What can hang from each mark
q809: q511
q310: q230 q629 q918
q511: q918
q918: q230 q310 q511 q629
q629: q230 q310 q918
q230: q310 q629 q918

Known rows, with every way that one mark hangs from another
q809{q511{q918{q230 q310}}}: [-2.589  0.371 -0.014  2.904  1.790  2.661 -1.930 -0.030 -0.111 -1.288
 -1.541  0.296  0.134 -3.517 -3.089 -1.851  0.597 -1.546  0.365  2.146
  1.151  0.235]
q809{q511{q918{q230{q629} q310}}}: [-2.281  0.913  0.118  2.807  1.667  3.139 -1.228 -0.817 -0.408 -1.619
 -1.592  0.406  0.474 -2.781 -3.153 -1.464  0.122 -1.783  0.172  2.399
  1.093  0.383]
q310{q629}: [-1.606  3.338 -1.503  2.386 -0.886  1.271  0.797  0.230 -0.057  0.842
 -0.414 -0.524 -0.747  0.773 -2.641 -1.614  0.404 -0.862 -2.367  0.094
  2.915  2.111]
q629{q310{q918}}: [-3.344  2.200 -1.217  0.413 -1.717  0.805  0.287 -0.034 -0.844 -0.369
 -1.648 -2.078 -3.056 -2.193 -3.301 -0.582 -1.430  0.286 -0.535  1.707
 -0.216  1.356]
q230{q629{q918{q310 q511}}}: [-1.185  2.880 -0.156 -0.043  0.042  3.752  2.439 -3.216 -0.294 -0.659
 -2.298 -1.293 -0.675  0.549 -2.231 -1.549 -1.663 -1.294  0.866  1.130
  1.439  0.518]
q511{q918{q310 q629}}: [-0.798  2.549 -0.108  1.764  1.883  1.942 -1.853 -0.214  1.413 -0.576
 -3.517 -2.028 -1.060 -4.289 -3.186 -2.002  0.560 -0.961  0.731  2.495
  2.392 -2.357]
q918{q310{q230{q629}} q511}: [-2.573  1.273 -3.482  0.078  1.097  3.266  2.004 -3.558 -1.003 -1.628
 -2.662 -1.562  2.452  0.516 -3.447 -2.425  0.771 -0.565  3.158  2.309
  2.964  1.221]
q230{q310{q629} q918}: [-1.050  2.905 -1.016  0.774  0.342  4.049  2.042 -0.381 -1.710  1.688
 -0.771 -0.698 -1.786 -0.839 -4.843 -1.669  1.547 -2.232 -1.123  0.297
  2.700  1.151]
q809{q511}: [-1.556 -0.097 -0.618  2.972  1.448  0.933 -1.418  1.147 -1.118 -1.562
  1.486  2.030 -1.253 -1.202 -0.916 -0.807  0.403 -1.126 -0.578  0.818
  0.431  1.544]
q918{q310 q511 q629{q230}}: [-1.049 -0.303 -4.421 -0.091  2.567  1.349  1.367 -4.736 -1.262 -1.967
 -4.862 -3.544  1.383 -1.540 -2.302 -4.224  1.222 -0.407  4.558  0.682
  6.343  0.101]
q511{q918{q230}}: [-1.257  2.602  1.592  2.369  0.950  0.625 -0.991  1.081  2.100 -1.184
 -2.586 -2.935  0.069 -4.641 -2.745 -1.836 -0.066  0.131  1.855  2.217
  1.073 -0.196]
q310{q918{q511 q629{q230}}}: [-2.356  0.443 -1.677 -0.717  1.142  0.128  3.888 -1.525  1.064 -0.396
 -4.339 -2.772 -1.342 -2.673 -1.757 -3.569  0.237  1.309  2.698  0.315
  4.588  2.025]
q230{q310}: [ 0.670  1.499 -0.580  2.010  1.459  2.709 -1.040  0.037 -1.117 -1.862
  2.286 -0.499  0.432 -0.452 -2.797  0.067  2.365 -0.999  1.544 -0.290
  0.062 -0.080]
q310{q918}: [-2.780  1.444  0.335  0.063 -0.377  0.909  1.871  0.555  1.176  1.040
 -1.176 -0.563 -2.223 -1.927 -2.493 -1.777  0.295  0.560 -0.460  1.249
  1.221  2.666]
q230{q918{q511 q629}}: [-0.825  2.098 -1.475 -0.138  2.646 -0.222  2.557 -0.858 -0.832  0.674
 -4.478 -1.909 -3.548 -2.753 -0.863 -4.345 -0.123 -0.535  2.191  1.206
  4.149  0.468]
q310{q629{q230} q918{q511}}: [-4.602  1.329 -2.221 -0.706 -1.783  1.800  5.090 -1.656  1.203  2.089
 -4.478 -2.065 -0.438 -0.727 -4.165 -3.274  0.038  0.654 -0.811 -0.304
  5.678  4.457]
q918{q230{q310{q629}}}: [-0.487  2.274 -1.206  2.700  0.778  2.660  1.217 -1.786 -1.089 -2.010
 -0.312 -3.554  2.689 -0.342 -3.487 -2.318  2.040 -0.683  2.794 -0.038
  2.628  1.596]
q809{q511{q918}}: [-1.930  0.663  0.704  3.099  1.593  1.350 -2.229  2.171  0.538 -1.114
 -0.123  1.755 -1.706 -3.476 -1.836 -0.598 -0.031 -1.132 -0.910  1.519
  0.085  0.024]
q918{q511}: [-0.894  1.735 -1.564  0.813  2.218 -0.292  0.245 -0.648 -0.051 -0.601
 -2.016 -0.660 -0.921 -0.565 -0.303 -2.957  0.841  0.209  2.678 -0.175
  1.866  0.857]
q310{q230{q629 q918}}: [-2.084  1.740 -0.709  0.840 -1.306  1.760  4.248  0.508 -0.354 -2.065
  0.181 -1.743  0.456 -1.323 -3.277  0.189 -1.870  0.088  0.707  3.916
  1.515  2.909]
q230{q918{q629}}: [-0.529  2.015 -0.568  0.589  1.449  0.001  1.884  0.169 -0.807  0.455
 -2.425 -1.707 -3.667 -3.067 -1.472 -2.882 -0.506 -0.777  0.502  2.022
  3.290  0.832]
q310{q629 q918{q230 q511}}: [-4.274  3.213 -1.968  0.176 -0.236  2.171  5.090 -2.386  0.933  2.076
 -5.517 -3.043 -0.030 -0.223 -3.684 -5.210  0.925  0.443  0.603 -0.220
  5.319  3.671]
q918{q310 q629{q230}}: [-0.680 -0.456 -3.087  0.971  0.832  1.592  0.381 -3.217 -1.259 -2.214
 -2.012 -3.261  1.278 -1.993 -3.138 -2.126  0.711 -0.788  2.171  1.799
  5.058  0.542]
q230{q629{q310{q918{q511}}}}: [-1.656  3.640 -0.903  0.155 -0.811  1.950  2.319 -2.674 -1.597 -1.449
 -2.176 -1.299 -1.486  0.369 -2.532 -0.209 -2.081 -0.363 -0.006  1.812
  0.218  1.623]

Rows
[-3.042  1.332 -0.926  1.231 -3.186  2.183  2.830  0.037  1.189  0.555
 -1.313 -2.837 -0.451 -1.112 -3.696 -1.253 -1.727 -0.355 -1.699 -0.287
  4.116  2.777] : q310{q629{q230 q918}}
[-2.308  3.162  0.055  1.709  0.068  2.968 -1.703  0.132  1.551  1.265
 -2.966 -0.842 -0.780 -2.985 -4.613 -1.556  0.487 -1.417 -1.636  2.235
  1.962 -0.716] : q511{q918{q310{q629}}}
[-2.117  0.346 -0.725  0.022 -0.082  0.333  3.181 -0.462  1.055 -0.592
 -2.349 -2.666 -1.432 -2.968 -2.398 -2.121 -0.203  1.060  0.996  1.099
  3.697  2.381] : q310{q918{q629{q230}}}
[-0.956  0.710 -0.072  3.578  2.919  2.099 -1.221  0.548 -0.040 -2.799
 -1.241 -0.605 -0.061 -3.871 -2.120 -1.646  0.859 -1.092  1.661  1.081
  1.614 -0.934] : q809{q511{q918{q230{q310} q629}}}
[-2.260  0.211 -0.971  2.993  1.938  2.443 -1.435  0.839  0.166 -2.060
 -1.223  0.378 -0.359 -3.711 -2.813 -1.165  0.294 -1.227  0.196  2.409
  1.764 -0.835] : q809{q511{q918{q310{q230} q629}}}
[-2.835 -1.162 -0.313 -0.479 -1.514  1.000  2.902 -0.437  1.738 -1.065
 -2.393 -3.843 -0.538 -3.457 -2.137 -1.882 -2.369  0.776  2.963 -0.407
  3.259  1.931] : q629{q230 q918{q511}}
[-1.639  0.568  0.497  3.380  2.117  2.373 -1.691  1.025  0.026 -2.094
 -0.442  0.253  0.069 -3.585 -2.624 -1.151  0.798 -1.198  0.933  1.183
  0.537 -0.083] : q809{q511{q918{q230{q310}}}}
[-0.587  1.776 -1.000 -0.308  2.567  2.939  1.634 -0.951 -1.710  0.727
 -1.869 -0.731 -1.917 -1.789 -3.235 -2.608  1.872 -1.503  2.444  0.140
  2.015  0.274] : q230{q310 q918{q511}}
[-2.044  1.562 -0.368  1.558 -1.850  2.264  3.645  0.731  0.874 -3.286
  1.060 -2.478  1.353 -0.868 -2.788  0.804 -2.223  0.614  1.370  2.689
  0.751  1.859] : q310{q230{q629{q918}}}
[-2.435  0.401  0.018  2.677  1.631  2.596 -2.626  0.868  0.016 -0.643
 -0.741  1.752 -1.107 -3.234 -2.851 -1.003  0.470 -1.772 -1.008  2.009
  0.564 -0.175] : q809{q511{q918{q310}}}
[-1.676  1.038 -0.369  3.249  1.867  1.144 -2.075  1.471 -0.153 -2.102
 -1.362  0.384 -2.209 -3.978 -1.741 -0.844 -0.585 -1.032 -0.284  1.530
  0.750 -1.200] : q809{q511{q918{q629{q310}}}}
[-4.583  0.483 -1.734 -0.296 -0.514  1.197  4.779  0.776  1.961 -0.909
 -2.121 -2.313  0.441 -2.203 -3.223 -2.169  0.022  2.099  2.664  1.988
  2.458  3.093] : q310{q230 q918{q511}}
[-3.662  0.722 -1.345 -0.178 -0.334  3.474  2.029 -1.017  1.329 -0.089
 -2.734 -2.971 -0.564 -2.074 -3.109 -2.855 -0.892 -0.215  2.588  0.917
  2.269 -0.036] : q629{q918{q310{q230} q511}}
[-1.472 -0.139 -0.054  3.059  1.750  0.903 -1.339  1.438  0.443 -2.282
 -0.975  0.340 -1.103 -4.244 -1.720 -0.852 -0.355 -0.777  0.110  1.413
  1.842 -0.187] : q809{q511{q918{q629{q230}}}}
[-3.087  2.649 -0.497  1.855 -0.616  3.189 -0.660  0.762  1.939  0.240
 -2.460 -1.646  0.530 -3.231 -5.281 -0.976  0.208 -0.817 -0.956  3.046
  2.102 -0.323] : q511{q918{q310{q230 q629}}}
[-1.642  2.626 -1.120  1.080 -0.036  4.302  1.867 -0.561 -0.330  0.722
 -0.060 -0.708 -0.221  0.163 -4.770 -1.077  2.420 -0.935 -0.799 -0.754
  2.081  1.352] : q230{q310{q629 q918}}
[-2.192  0.711 -0.771  3.362  1.366  1.308 -1.320  1.905  0.115 -2.858
 -0.989 -0.152 -1.326 -4.175 -2.206 -0.433 -0.775 -0.583  0.220  2.076
  0.842 -0.897] : q809{q511{q918{q629{q310{q230}}}}}
[-1.175  2.133 -1.343  1.257  0.575  3.660  1.313 -5.232 -2.033 -1.894
 -2.123 -3.138  3.268  0.373 -3.896 -2.647  0.645 -1.525  2.499  2.856
  2.637  2.143] : q918{q230{q629} q310}
[-3.366  2.084 -0.345  1.104 -2.317  1.923  0.960 -0.629 -0.207 -1.703
 -2.576 -5.695 -2.073 -3.407 -3.101 -1.603 -3.261  0.082  2.172  1.000
  0.163 -0.095] : q629{q310 q918{q230}}
[ 0.719  3.272  0.382  0.059  0.976  4.593  2.935 -2.233 -2.725 -0.517
 -0.163 -0.179 -1.115 -0.034 -3.982  0.008  0.148 -2.469  0.181  1.653
  0.880  1.062] : q230{q310 q629 q918}
[-2.712  1.536 -2.090  0.739 -1.709  1.100  3.085 -0.801 -0.278  1.194
 -2.474 -1.823 -0.479 -0.765 -3.672 -2.225 -0.559 -0.588 -1.397  0.463
  5.114  3.712] : q310{q629{q230{q918{q511}}}}
[-1.249 -1.026 -1.279 -0.374  0.068  1.551  2.307 -1.111 -1.166 -1.070
 -1.101 -2.293  0.354 -2.895 -3.788 -1.136  0.347 -0.399  2.672  0.598
  3.408  2.655] : q629{q230{q310 q918{q511}}}
[-1.986 -0.380 -0.712  2.610  1.800  2.144 -1.713  0.172 -0.052 -1.779
 -1.578  0.339 -0.550 -3.948 -2.791 -1.210  0.153 -1.429 -0.013  1.911
  2.289 -0.324] : q809{q511{q918{q310 q629{q230}}}}
[-2.154  1.354  0.331  3.161  1.093  1.985 -1.174  0.261 -0.494 -2.388
 -1.401 -0.101 -0.532 -3.253 -2.504 -0.729 -0.967 -1.106  0.207  2.076
  0.171  0.295] : q809{q511{q918{q230{q629{q310}}}}}
[-1.130  2.381 -1.218  0.480  0.622  0.081  1.482 -0.151 -1.622  0.095
 -3.002 -2.478 -4.250 -3.352 -2.051 -2.425 -1.378 -0.813  0.334  2.276
  2.681  0.366] : q230{q918{q629{q310}}}
[-2.108 -0.982 -0.988 -0.467 -0.669 -0.327  2.553 -0.605 -0.341 -0.377
 -2.067 -2.213 -0.621 -3.232 -2.647 -1.804 -1.068  0.154  1.749  1.465
  3.799  3.682] : q629{q230{q918{q511}}}
[-1.148  1.223 -0.342  1.386  0.973  1.691 -1.170 -0.573  1.448 -1.231
 -3.541 -2.844 -0.037 -4.932 -3.807 -1.486 -0.014 -0.638  1.153  2.563
  3.246 -1.349] : q511{q918{q310 q629{q230}}}
[-2.058  0.593  0.641  3.300  1.763  1.407 -1.568  1.304  0.399 -1.762
 -0.948  0.315 -0.463 -3.765 -2.029 -1.470  0.083 -0.947  0.488  1.651
  0.716  0.450] : q809{q511{q918{q230}}}
[-1.577  2.214 -2.701  0.262  2.324  3.374  2.280 -6.742 -1.982 -1.607
 -4.928 -3.380  3.404  0.822 -3.033 -4.682  1.215 -1.156  4.933  1.682
  3.956  1.576] : q918{q230{q629} q310 q511}
[-1.222  0.814  0.115  3.278  2.422  1.093 -1.827  1.704  0.425 -1.858
 -0.984  0.910 -1.849 -3.782 -1.333 -1.141  0.052 -0.983 -0.173  1.336
  1.177 -0.872] : q809{q511{q918{q629}}}
[-0.684  2.548  1.396  2.473  1.431  1.962 -1.132  0.680  1.569 -1.637
 -1.871 -2.935  0.819 -4.365 -3.529 -1.350  0.944 -0.299  2.483  1.556
  0.757 -0.892] : q511{q918{q230{q310}}}
[-2.619  0.578 -0.190  2.667  1.063  3.237 -1.170  0.519 -0.019 -1.715
 -0.479  1.327  0.046 -2.740 -3.380 -0.219 -0.200 -1.572 -0.740  2.787
  0.596  0.242] : q809{q511{q918{q310{q230{q629}}}}}
[-4.116 -0.432 -1.657 -0.690 -3.172  1.179  2.101 -1.135  0.109 -1.908
 -3.514 -5.422 -1.705 -4.012 -3.344 -0.921 -4.109  0.778  2.690  0.156
  1.949  1.044] : q629{q230 q310 q918{q511}}
[ 0.343  2.638 -1.589  1.179  3.009  2.759  2.819 -4.615 -1.791 -3.280
 -2.744 -3.471  3.281  0.594 -2.025 -3.194  1.574 -0.397  6.080 -0.257
  2.621  1.007] : q918{q230{q310 q629} q511}
